Each row was made from one small tree. The marks that hang from a mark follow it in brackets, in the order of their numbers. Every link used is in the known rows. Write each row's tree.
Known rows:
q_808[q_743[q_21]]: [ 13.8 -12.0   6.6  -5.9   2.7  15.3   8.5  -4.2   4.1   4.0 -15.9  25.4
   6.4 -56.4  35.7 -24.4  17.2 -31.4 -37.5  -1.6   3.0]
q_511[q_240[q_743[q_21 q_808 q_844]] q_496]: [  6.4   6.7  11.5   4.2  12.1   4.5  13.5  64.9  14.4   9.0   0.6 -17.7
  22.7   2.3 -43.0  -7.5  28.8 -21.6 -18.9 -31.2 -32.2]
q_841[q_844[q_743[q_240 q_808]]]: [ -0.2  26.8  14.3  65.6 -18.9   0.7 -32.4 -77.2 -50.0  17.4  23.4 -42.2
 -15.7  21.6  23.7  24.7  -4.2  46.3  25.3  35.4  17.4]
q_841[q_844[q_743[q_808]]]: [ -0.4  43.8  31.2  33.1 -19.8  16.4 -51.4 -57.6 -37.6  11.0  57.4 -27.1
 -19.0   5.7  29.8  27.9 -30.2  46.2  12.7  16.4   5.8]
q_841[q_844[q_743]]: [  2.5  27.5  15.7  12.7 -16.3  25.0 -32.1 -10.9 -13.3  -0.9  35.5  -8.6
 -42.2 -17.2  32.5  19.5 -19.3  50.5  -4.5  12.4 -17.3]
q_511[q_496[q_240[q_743]]]: [-31.5   4.1  29.5  -3.7  32.8  -4.5   6.7  34.4  22.6 -23.6   8.5   9.0
  13.5  -3.5 -16.6 -27.0  24.2  32.8 -29.7 -43.1 -29.6]
q_240[q_511[q_496] q_743[q_21 q_808 q_844]]: [-14.9   0.5 -21.7 -47.6  -5.6 -19.0 -19.2   7.2  12.2 -21.1  10.3   1.7
   6.2  19.5  -8.4   7.1 -34.9 -10.1  29.2 -16.2 -18.4]
q_808[q_743]: [ -4.1  -0.3  34.2 -11.3  -7.2   3.1  -3.7 -21.5   0.7 -11.8   4.6  16.1
  12.2 -58.6  29.9   2.3  22.4  -8.7 -38.0 -33.7  10.2]
q_841[q_844[q_743[q_21 q_808]]]: [ 15.8  32.1   6.1  48.6 -10.1  20.1 -39.5 -36.2 -29.4  21.6  32.5 -17.4
 -32.3   7.6  37.3   1.5 -40.1  26.6   7.2  45.9 -10.3]
q_240[q_743[q_808 q_844]]: [ -2.1  27.2  31.7  -7.5 -28.6  -2.0 -20.4 -26.9  24.7 -16.2  31.1 -13.1
   5.6  20.4  -7.2  29.7 -21.3   9.3   9.0 -40.6   8.5]
q_844[q_743]: [ -9.9  29.6  12.1  13.5 -16.6  18.2 -24.1 -12.2  -6.1  -6.8  27.3 -13.0
  -5.0 -13.9  27.6  25.7  -6.4  19.4 -12.0 -11.9  -8.6]
q_808[q_743[q_21 q_240[q_511] q_844]]: [  5.2 -46.4 -59.6 -21.2  -3.3 -18.7  31.3 -10.5  -7.5   1.9 -37.1  10.4
  -9.2 -20.4  12.4 -13.6   3.0 -32.8  21.6  43.7  32.9]
q_743[q_21]: [  6.5   4.8   2.1   0.6   1.0  14.5   2.3  -6.6   4.1  15.9  -8.3  20.8
   0.7 -18.3  39.2  -3.8  -0.4 -17.6 -39.4   9.3 -11.4]
q_496[q_240[q_743[q_21 q_808 q_844]] q_511]: [ 16.1  -0.9  23.8   9.0   8.9  11.6  -0.3   9.0   8.9  -1.9  -0.2  35.8
  -3.1  41.8 -53.0 -12.1 -26.0  11.7  23.5   8.9  28.5]
q_808[q_743[q_21 q_240[q_511[q_496]]]]: [-12.8 -45.6 -37.4 -18.2  22.7 -29.4  19.0   0.4 -32.9  -3.6 -47.6   8.5
  19.5 -43.7  22.0 -25.0  28.9 -30.1   1.4  15.7  -2.6]
q_240[q_743[q_21 q_844]]: [ 21.3  -3.5  -4.2 -24.7 -14.9  14.0  12.2  26.7  53.5 -14.3  -2.4  13.4
 -20.1   3.0   2.5  -6.2 -16.2 -10.4  -7.2 -11.8 -22.2]
q_496[q_240]: [-19.8   6.1  21.0  17.1  21.0   5.0  15.4   2.2  -3.5   5.4  20.4  21.6
   7.2   3.3  17.5  -7.3  17.8  24.8 -29.6   6.5  14.2]
q_240[q_511[q_496] q_743[q_808 q_844]]: [-30.9  18.0  -0.7 -57.3 -13.4 -27.1 -32.3  -7.3   4.9 -31.0  27.8 -12.4
  16.5  14.0 -16.7  41.5 -30.2  12.2  27.2 -46.3  -8.9]
q_808[q_743[q_240 q_844]]: [  7.1 -32.6   2.8   3.1 -15.7 -17.9  20.8  -9.3   3.3   6.1 -19.0  -5.4
   8.4 -22.6   2.8   8.2  43.3 -24.6  -2.3   4.3  39.5]

Which tree is each row?
[-38.1  12.4   4.9 -61.2  12.9 -15.7 -18.4   4.0   7.3 -48.7   7.2   4.3
   5.1 -26.1   9.9  17.8 -10.4  22.3  -8.7 -61.3 -39.8]  q_240[q_511[q_496] q_743]
[ 24.1   1.2  37.1  -5.0  21.5  35.9  11.0  47.1   4.5  -8.0 -25.2  22.1
   1.0 -31.9 -35.4 -13.2  23.8  -4.9 -40.2 -46.8 -28.1]  q_496[q_511[q_240[q_743[q_21]]]]
[ 26.5 -10.6  -8.8  -5.4   4.5  26.3  40.6  74.4  41.7  -2.6 -10.3   2.2
 -12.5 -11.0 -27.1 -12.7  19.2 -15.6 -31.5 -18.9 -28.8]  q_511[q_240[q_743[q_21 q_844]]]
[ 12.7 -21.4 -31.7  15.6 -13.6  -1.2  29.4  -0.7   8.4  30.1 -31.9  -4.4
  -3.7  19.3   9.3   1.5  17.8 -33.2  -3.8  40.6  16.0]  q_743[q_21 q_240 q_844]
[  2.9   3.1 -26.3 -35.8 -16.5  -8.4 -13.9 -24.5  14.5 -19.5  10.4   7.3
  -7.8  24.0   6.2  11.6 -52.5   8.5  35.8   2.8   2.2]  q_240[q_511 q_743[q_21 q_808 q_844]]
[ 15.5  11.6   6.4  -7.6 -19.7   3.8  -6.7 -17.4  31.3  -4.8  12.3  -4.1
  -1.7  25.7  -3.6   6.6 -26.9  -7.5   8.2  -9.7  -0.9]  q_240[q_743[q_21 q_808 q_844]]
[-12.6   4.4  20.1 -27.6   9.1   6.0  22.1  85.9  31.2  -8.7   3.7 -13.1
  15.1 -18.7 -50.2   7.1  45.9  -2.0 -32.1 -68.0 -44.9]  q_511[q_240[q_743[q_844]] q_496]
[ -9.4 -53.6 -52.7 -27.2   6.6 -28.7  27.5  26.7 -10.7   6.4 -45.2  10.8
   8.8 -28.2   0.4 -15.8  23.2 -37.2  23.3  24.8   9.1]  q_808[q_743[q_21 q_240[q_511[q_496]] q_844]]
[ 21.4 -37.9 -24.8  11.6 -10.1  -6.6  35.6   1.6   9.9  18.0 -37.7   5.3
   0.4 -15.7  10.2 -20.6  36.1 -45.5  -0.6  34.5  28.2]  q_808[q_743[q_21 q_240 q_844]]
[ 27.3   6.7  29.3   0.4   2.9  21.0   2.0  24.2   2.1  10.7  -5.0   8.1
   6.0   4.9 -59.4   4.5   5.4 -20.7  -2.5 -26.5   1.8]  q_496[q_511[q_240[q_743[q_21 q_808 q_844]]]]
[-13.5 -12.1 -52.5   7.9  12.1  -9.4 -15.1   1.0 -43.0   8.4 -11.7 -21.2
 -31.5   0.7  25.2 -14.2 -17.9  24.3  34.2  56.2 -25.8]  q_841[q_844[q_743[q_21 q_240[q_511[q_496]]]]]
[ -8.8  -4.3   6.4  13.2  16.6  -8.1  11.2  41.0  26.7  -3.0   7.6   6.7
   9.8  39.6 -30.6 -34.9  -6.4   1.0  13.5  13.6  -9.9]  q_511[q_496[q_240[q_743[q_21 q_808 q_844]]]]
[-21.0 -11.6 -47.5  -4.9  -6.2 -36.3   3.6 -19.3 -31.2  28.5 -15.0 -17.8
  16.8  34.5  -3.7  10.9  -8.4 -27.8  35.9  36.9  22.1]  q_743[q_21 q_240[q_511[q_496]] q_808 q_844]
[ -2.9  11.8  51.9  -3.0   0.4   5.0 -15.4  -9.0   3.7  -9.4  25.0  21.7
   1.1  41.7 -59.5  10.0 -14.0  32.7  27.2 -23.1  41.7]  q_496[q_240[q_743[q_808 q_844]] q_511]
[  3.3  20.4 -16.0  73.2  -4.2   5.4 -11.3 -66.9 -40.3  24.1  -7.4 -39.5
  14.3  26.1  19.3  -2.4   5.2  -2.5  20.9  40.7  19.2]  q_844[q_743[q_21 q_240 q_808]]
[-10.5 -15.8 -44.6  -2.8  13.2 -14.6  17.1 -39.8 -27.1   5.9 -38.0   8.4
   1.1  -0.4  37.6   0.0  -2.8  -9.3   5.8  33.5   7.1]  q_743[q_21 q_240[q_511]]
[ -5.1   4.8  51.7  -4.0  26.7  11.9  -2.5  15.0   6.3 -25.5   6.9  39.3
  -3.1  -2.7 -31.7 -10.3   3.4  41.5 -10.4 -38.2   5.4]  q_496[q_240[q_743] q_511]
[ 14.4  -4.4 -18.1  37.6 -20.0 -13.2   9.0 -41.1 -11.4  37.0 -13.5 -20.8
  11.3  40.3  10.6  12.2   8.2 -36.5  12.7  46.8  36.2]  q_743[q_21 q_240 q_808 q_844]
